Each row was made from one walk, in order. Every step used is in the known rows, and no mark comes twice. Write each row's walk.
Known rows
n/x/l/v/g: [ 0.56 -1.63 -2.58 -2.89 -0.13 -0.79 -1.49  0.29  0.51 -2.23  1.27  2.29
  0.57 -0.21 -1.00 -0.22  0.95  0.48  1.25 -0.83 -0.35 -0.24  0.25  1.68
  0.78]
v/x: [-1.11  0.49 -1.08 -0.01 -3.22 -0.52 -0.24  1.28  1.14 -2.15  1.47 -1.52
 -3.26  0.39  2.31 -1.95  1.34  1.21 -0.14  0.76 -0.72  1.00  1.93 -0.51
 -0.43]
n/l: [ 2.38  0.84 -0.19 -1.08 -1.48 -1.04  0.07  1.33  0.80 -1.81  0.73 -1.23
 -6.05  0.06  0.80 -1.82  0.06  2.46  0.48  1.48 -0.42 -1.34  1.46 -0.42
  1.28]
x/n/l/v/g: [ 1.81 -1.17 -1.49 -1.68  1.79 -0.44  1.20 -0.14  2.06  0.80 -0.04  0.01
 -3.47  0.78  1.10 -0.02 -1.80  0.21  1.58 -0.82 -1.51 -2.75  0.33  0.93
  0.51]
m/v/g/n/x: [-1.55 -3.32  0.65  3.98 -1.71  1.28  0.44  2.07  1.71  1.87  1.54  0.53
  3.34 -3.78 -0.70  0.23  2.98  5.05 -0.23  1.41  0.05 -1.51 -1.21  1.08
 -2.89]
n/l/v: [ 2.11  0.73  0.03 -2.89  0.78 -0.97 -0.07 -1.12 -0.13  0.28 -0.31 -0.22
 -3.28  0.15  0.69 -0.90  0.00  0.27  0.48  0.82 -0.12 -0.85  2.82 -0.96
  3.55]
m/v/g: [ 0.15 -4.20 -0.15  0.11 -0.90 -0.27 -0.99  2.73  2.18  0.19  1.45 -0.04
  0.25 -1.43 -2.02 -1.10  2.00  2.99 -0.25  2.31 -2.09 -2.20  0.17 -0.49
  1.84]
u/x/n/l/v: [ 1.27  1.82  1.54 -2.76  0.44  0.08  1.63 -0.18  0.25 -0.19 -3.06  0.31
 -2.18  1.34  1.49 -0.25 -2.38 -1.45  1.22 -0.72  0.85 -0.52  1.24  0.87
 -1.32]
x/l/v/g: [ 0.45 -2.67 -4.17 -3.40  2.02 -1.12 -1.92 -0.33  2.11 -1.25 -0.05  1.53
 -0.41  1.63 -2.11 -0.75  0.41  0.03  0.82 -0.89 -1.52 -1.33  0.46 -0.35
  4.20]
n/m/u/l/v/g: [-0.14 -0.44  0.44  0.07  4.58 -1.78  0.21 -2.26 -1.86  3.22  0.86  2.15
  0.43  0.29 -1.19  2.57  0.40 -2.65 -2.01 -0.08 -1.52  1.88  0.21 -1.42
  3.72]
n/m/v: [ 1.49 -1.06  1.19 -1.46  0.54 -2.20 -2.13  0.89  0.30  4.04  1.10 -0.11
 -0.58 -2.43 -2.02 -0.15  0.58 -0.56  0.21  2.33  1.96 -0.09 -0.13 -0.66
  1.50]
g/u/l/v/x/n/m: [-0.25  3.62  1.25  0.25  1.93 -0.76  0.58 -2.51 -1.00  2.84 -1.04 -0.94
  2.04  0.48  3.21  1.97 -3.63 -7.43  0.28 -1.48  3.16  3.55 -0.23 -1.25
 -3.11]
l/v/g/n: [-1.46 -2.79 -3.06  1.06  2.47  0.24  1.44 -0.91  2.81  2.45 -0.33  1.08
  0.70 -0.43 -0.47  0.43  1.95  2.51 -0.74 -0.82 -0.71 -1.83  1.13 -1.65
  3.60]
n/m/v/x/u: [ 0.75  0.03  3.76  0.74 -1.11  1.29 -2.11 -0.10 -3.58  3.25  1.79 -2.80
  0.80 -0.89 -0.86  0.74  0.06 -1.87  0.35  1.15  1.80  1.22 -1.76  2.80
 -2.75]
l/v/g/n/x: [-1.75 -1.72 -1.66  1.57  0.17  0.37  1.94 -0.29  1.32  1.38  1.14  1.72
  1.55 -2.27  0.50  1.17  2.39  2.82 -0.53 -0.78  0.22 -0.77  0.62  0.51
  0.05]
m/u/x/l: [-1.90  1.50 -0.73 -0.81 -2.38 -1.36 -1.04  1.69 -0.39 -3.95 -1.26  0.52
  0.14  1.53 -1.31 -1.20  0.24  0.97 -0.92  0.93 -1.05  3.68 -0.69 -0.58
  0.18]
l/v/g/u/x: [-1.83 -0.61 -1.10 -1.16  0.87  0.47  2.91  0.78 -0.14 -2.14 -2.98 -0.31
  2.42  0.48 -0.27  1.15  1.46  0.80 -1.39  0.12  0.88  1.48  2.96 -1.55
  2.45]
g/n/l: [ 1.26  0.91 -1.08  1.85  0.00  0.17  1.02  0.14  1.79  0.30 -0.24 -0.87
 -3.95 -0.46  1.31 -1.19  0.13  4.16 -0.17  0.42  0.35 -1.62  0.57 -0.98
 -0.09]
x/l/v/g/u: [-0.10 -1.48 -4.30 -2.16  1.04 -1.21 -0.85 -0.07  1.41 -1.96 -1.13 -0.38
  2.47  0.93 -1.11  0.27 -0.13 -0.43  0.26 -0.08  0.08  1.39  0.53 -1.45
  3.56]
n/x/l/v/g/u: [-0.23 -0.40 -2.88 -1.61 -0.98 -1.03 -0.30  0.82 -0.36 -2.81  0.62  0.31
  2.89 -0.84 -0.26  0.61  0.59 -0.10  0.67  0.12  1.18  2.23  0.20  0.50
  0.11]
u/x/l/v/g/n/m: [-0.38 -1.13 -3.07 -0.78  7.31  0.96 -0.36 -2.58  0.83  2.47 -4.01  2.26
  1.89  2.00 -2.68  2.84  0.51  0.19  0.25 -3.27  3.47  0.38 -0.43  0.89
  1.25]
g/u/l: [-0.18  2.54  0.17  0.27 -3.14 -1.66  0.88  1.58  0.70 -3.17  0.15 -0.08
 -0.58 -0.71  0.61 -1.37 -1.04 -0.64 -1.05  1.92  0.32  0.28  0.65 -3.62
  0.69]
l/v/g/u: [-0.85 -1.52 -2.72 -1.17  0.24 -1.26  1.83  0.53  0.87 -0.44 -0.15 -0.86
  1.20 -0.78  0.01  0.34  1.07  0.41 -0.89  0.77 -0.16  0.94  2.16 -2.56
  4.07]
g/n/m/v: [ 0.34 -1.16  0.43  1.70  1.77 -0.70 -1.12 -0.24  1.37  6.02  0.03 -0.09
  1.62 -2.92 -1.51  0.78  0.95  0.85 -0.36  1.37  2.62 -0.02 -1.34 -0.87
  0.09]
g/u/l/v/x: [-1.02  2.72  1.64  0.35 -0.88  0.25  0.46 -1.73 -1.32 -1.74 -1.22 -1.41
  3.07  0.74  3.01 -0.30 -0.92 -3.11 -1.26 -0.05  0.65  3.19  2.45 -2.98
  0.09]

Write each row's walk
[-0.23  2.39  3.20  1.47 -3.94  1.79 -0.22  0.15 -2.75 -3.21  1.37 -1.05
 -1.77  1.19  0.83 -1.51 -1.14 -1.05 -0.23 -0.25 -1.37 -0.79 -0.92  1.29
 -2.74] | v/x/u/l
[-0.29  0.86 -2.63 -1.01 -2.26 -0.37 -2.86  0.78  1.68 -3.53  0.68 -1.01
 -2.15  2.01  1.01 -2.39  0.09  0.11  0.67 -0.52 -0.27  1.38  0.27  0.09
 -1.14] | v/x/l
[-1.16  2.00  1.40 -0.34 -0.70 -0.04 -0.02 -1.50  0.96 -0.05 -0.57  0.65
  0.44  1.33  3.17 -1.05 -2.87 -4.68  0.75 -1.33 -0.98 -0.21  0.07 -0.94
 -2.46] | u/l/v/x/n
[ 0.50  1.65  3.13 -2.22 -1.31 -0.19  0.30 -1.00 -2.55 -0.36  0.47  1.59
  0.21  0.22 -1.57 -0.47 -1.91 -3.21  0.06  0.00 -1.20 -2.30 -0.57 -0.22
  2.55] | x/u/l/v
[ 1.48 -0.71 -1.60 -1.13  1.77 -0.02  1.55 -0.30 -0.33 -0.73 -0.94 -2.31
 -0.74  0.37  1.01  0.73  0.24  1.49 -0.42  0.66  0.15  0.44  2.80 -1.18
  3.17] | n/l/v/g/u
[-0.78 -0.37 -3.31 -0.79 -0.68  0.18  0.36  2.72  1.07 -5.60 -3.08 -0.96
  0.75  2.07 -1.43 -0.24  0.49  2.05 -0.24 -0.22  0.88  1.41  0.06 -0.65
 -0.50] | v/g/u/x/l
[ 0.24 -0.82  1.87 -1.17  0.53  1.02  0.85 -0.48 -1.85 -0.89  0.57  1.62
  0.19  0.99 -2.04  0.56 -0.81 -1.25 -0.26 -1.00 -2.58 -3.37 -0.74  0.72
  2.66] | x/u/l/v/g
[-0.82  0.71 -1.68 -0.48 -0.73 -0.66 -1.17 -1.01  1.11  0.53  0.17  2.44
  2.57 -1.38  0.06 -0.47  0.43  0.37  0.78 -0.99  1.90  0.73 -0.91  0.42
 -0.57] | g/n/x/l/v
[-2.49  1.99  2.46  1.25 -0.66 -0.21 -0.66 -2.07 -2.22 -0.33  0.39 -0.59
  2.47  1.19  2.62 -0.31  0.20 -2.71 -1.69  0.45 -2.75  4.18  1.47 -2.13
  0.69] | m/u/l/v/x
[-1.27 -1.49 -0.94  1.90  3.42  0.83  1.28 -1.97  2.23  1.32 -1.08  2.61
  1.49  0.19 -0.50  0.63  0.68  1.03 -1.19 -1.66 -1.13 -2.64  0.51 -2.31
  2.68] | u/l/v/g/n
[ 1.40 -1.14  1.41  1.47  2.43 -0.33 -0.68  0.61 -0.42  1.68 -0.55 -0.53
  2.97 -1.16 -1.65  1.64 -0.24 -1.18 -0.75  1.75  1.49  0.28 -0.86 -1.52
 -0.36] | n/m/v/g/u/l
[ 1.23 -3.30 -0.26 -0.33  2.21 -0.83 -1.45  1.35  0.75  3.30  1.21  0.05
 -0.49 -1.76 -2.34  0.83  1.50  0.97 -0.21  1.56  0.65 -0.98 -0.20  0.42
  1.23] | n/m/v/g
[-1.48  1.48  1.91 -0.40 -0.63 -2.35 -0.19 -1.50 -1.10  0.23  0.85  1.79
  1.69 -0.34  0.18 -0.46 -0.35 -2.30 -1.78  1.53 -2.81  2.23  0.51 -3.32
  3.81] | m/u/l/v
[-0.22 -1.65 -2.56 -3.52  2.63  0.46 -0.73  0.00  0.84 -3.02 -3.03  2.07
  0.43  2.80 -2.38 -0.19  0.68  0.28  0.44 -1.69 -0.13 -0.47  1.24  0.59
  2.60] | u/x/l/v/g
[-1.08  1.06  1.75 -0.97 -2.39  1.12 -0.03 -1.01 -2.83 -0.02  1.06 -1.71
  0.48  0.75  0.89 -0.47  0.05 -1.71  0.07 -0.54 -0.52  0.82  0.65  1.29
  0.55] | l/v/x/u
[ 0.22  1.13  5.41  4.66  1.31  3.17 -1.75 -2.16 -3.32  4.22 -0.14 -1.51
  3.75 -0.61 -0.32  1.44 -0.85 -1.95 -0.37 -0.69  2.20  0.10 -3.34  1.88
 -4.94] | g/n/m/v/x/u/l
[ 1.63 -0.05  2.69  1.53 -2.14  1.25 -1.65  1.13  0.92  0.70  0.05 -3.36
 -0.83 -0.14  2.79 -1.76 -1.59 -0.07  1.78  1.10 -0.71  0.04 -0.84  1.81
 -5.62] | m/v/x/n/l
[ 0.54  2.82  3.97  0.02 -5.72  0.18  0.90  1.91 -3.35 -3.22  3.03  1.79
 -1.75 -1.61 -0.59 -0.86 -0.97 -0.61  0.41  0.73 -0.50 -2.00 -2.32  2.15
 -3.37] | n/x/u/l
[-1.71  2.19 -0.47  2.10 -1.63 -1.99  0.06  0.30 -0.14  2.99  2.42 -1.73
 -1.96 -0.28  2.92  0.98 -1.24 -2.75 -0.27  0.38 -0.06  4.58 -1.90  0.48
 -3.88] | v/x/n/m/u
[ 0.14  2.73  4.72 -1.33 -3.47  0.09  0.51 -0.48 -4.29 -1.22  2.01  2.30
  0.75 -1.43 -0.51  0.17 -1.10 -2.79  0.60  0.29 -0.18 -1.35 -0.91  1.80
 -1.17] | n/x/u/l/v
[ 0.11  0.00 -1.28  1.40 -1.35 -0.52  1.75  2.04  1.23 -3.54 -0.06 -0.12
 -0.66 -0.10 -0.16 -0.39 -0.06  1.07 -1.34  0.91 -1.00 -0.74  0.41 -2.73
  0.90] | v/g/u/l
[ 1.34 -3.36  0.15  3.79  2.01  2.01 -0.16  0.79  2.21  2.03 -0.63 -1.67
  0.63 -0.98 -0.48 -0.40  1.30  5.65 -0.03  1.04 -0.89 -2.70 -0.42  0.15
 -0.65] | m/v/g/n/l
[ 0.21  0.47  3.19 -0.41 -1.54  1.23  1.40  0.18 -3.45 -1.66  2.16  2.38
  0.85 -0.80 -1.11  0.85 -0.11 -1.11  0.30 -0.68 -1.59 -2.53 -1.15  2.78
 -0.91] | n/x/u/l/v/g
[ 1.55  1.75  2.82 -0.73 -0.82  2.28 -0.02 -2.01 -4.00 -0.59  0.46 -3.11
 -1.78  1.78  2.09 -0.14 -0.42 -0.87  0.80 -0.55 -0.41  0.39  1.06  2.74
 -0.48] | n/l/v/x/u
[-1.78 -0.73 -2.78  3.05  4.22  0.24  0.16 -0.05  0.05  1.34 -2.32  0.96
  1.31  1.65 -2.10  2.51  1.15  2.26 -1.35 -1.58  1.09  3.07 -2.56  0.94
 -1.09] | v/g/n/m/u/x/l
[ 0.22  1.84 -1.15  0.03 -0.82 -1.46  0.00  0.57  1.36  2.23  1.28 -1.06
 -4.41 -0.11  2.32  0.30 -1.42 -3.00  0.88 -0.83  1.86  1.10 -0.72  1.02
 -3.98] | v/x/n/m
[ 2.22  1.64 -0.74 -1.04 -2.54 -1.49  0.85  1.77  2.40 -0.66  0.72 -0.61
 -6.06 -0.23  1.63 -1.70 -2.46  0.60  1.74  0.87 -0.76 -2.05 -0.55  0.67
 -2.03] | x/n/l
[-0.56 -1.44 -3.85  1.90 -1.16  0.39 -0.41  1.55  2.68 -2.16  1.08  1.91
 -0.06 -0.91 -0.70 -0.33  1.49  4.30  0.66 -1.00  0.40 -1.17 -2.14  1.73
 -2.87] | v/g/n/x/l
[ 0.31  1.06  0.40  2.23  2.27  2.10  0.17 -3.12  0.02  1.81 -1.30 -2.22
 -0.61  0.96  3.63 -0.08  0.71  1.88 -0.22 -1.32  0.80  1.08  2.52 -0.26
 -0.60] | g/n/l/v/x
[-0.91 -2.78  2.58  4.25 -3.45  3.00  0.77  2.36 -1.09  1.53  2.22 -0.42
  3.90 -3.40 -1.71  0.88  2.07  4.17  0.15  1.00 -0.29 -2.22 -3.44  3.51
 -4.23] | m/v/g/n/x/u
[ 0.52  1.60  2.08  2.56  0.58  3.21  0.68 -3.30 -3.07  1.63 -0.53 -3.25
  0.48  1.43  2.52  0.47 -0.20  1.06  0.20 -1.83  0.42  0.16  0.07  2.20
 -1.72] | g/n/l/v/x/u
[ 0.48 -2.11 -4.67 -0.56  6.97 -0.65 -1.30 -2.62  2.19  4.14 -0.84  2.08
  0.94  0.90 -2.17  2.09  0.34 -0.21  0.44 -2.32  1.97 -0.61 -1.10 -0.07
  2.69] | x/l/v/g/n/m
[ 0.78  1.70  2.59 -0.62 -3.59 -0.17  0.29  1.32 -1.64 -2.64  1.47  0.84
 -2.44  0.10 -1.49 -1.48 -1.66 -0.92 -0.16  0.44 -1.43 -2.68 -1.73  0.08
  0.27] | x/u/l
[-0.08  0.91 -1.58 -2.84 -1.61 -0.83 -1.25  1.92  1.25 -4.42 -2.26  1.28
 -2.03  1.69 -1.57 -1.74 -0.03  0.64  0.36 -0.34  0.82  0.25  0.24  0.00
  0.21] | u/x/l
[-1.14  0.34 -0.33 -1.48 -0.80 -0.29 -0.40 -1.03  0.15  0.03  0.34 -1.02
 -0.40  0.58  2.37 -1.14  0.89 -0.92 -0.46 -0.21 -0.31  1.61  3.01 -1.04
  1.66] | l/v/x
[ 0.39 -2.19  1.15 -0.17  2.28  0.38  0.37  2.35  1.36  3.05 -1.94  0.60
  0.28 -0.65 -2.17  1.73 -0.63 -0.92  0.55 -0.07  1.44 -1.19 -2.00  2.14
 -3.56] | u/x/n/m/v/g
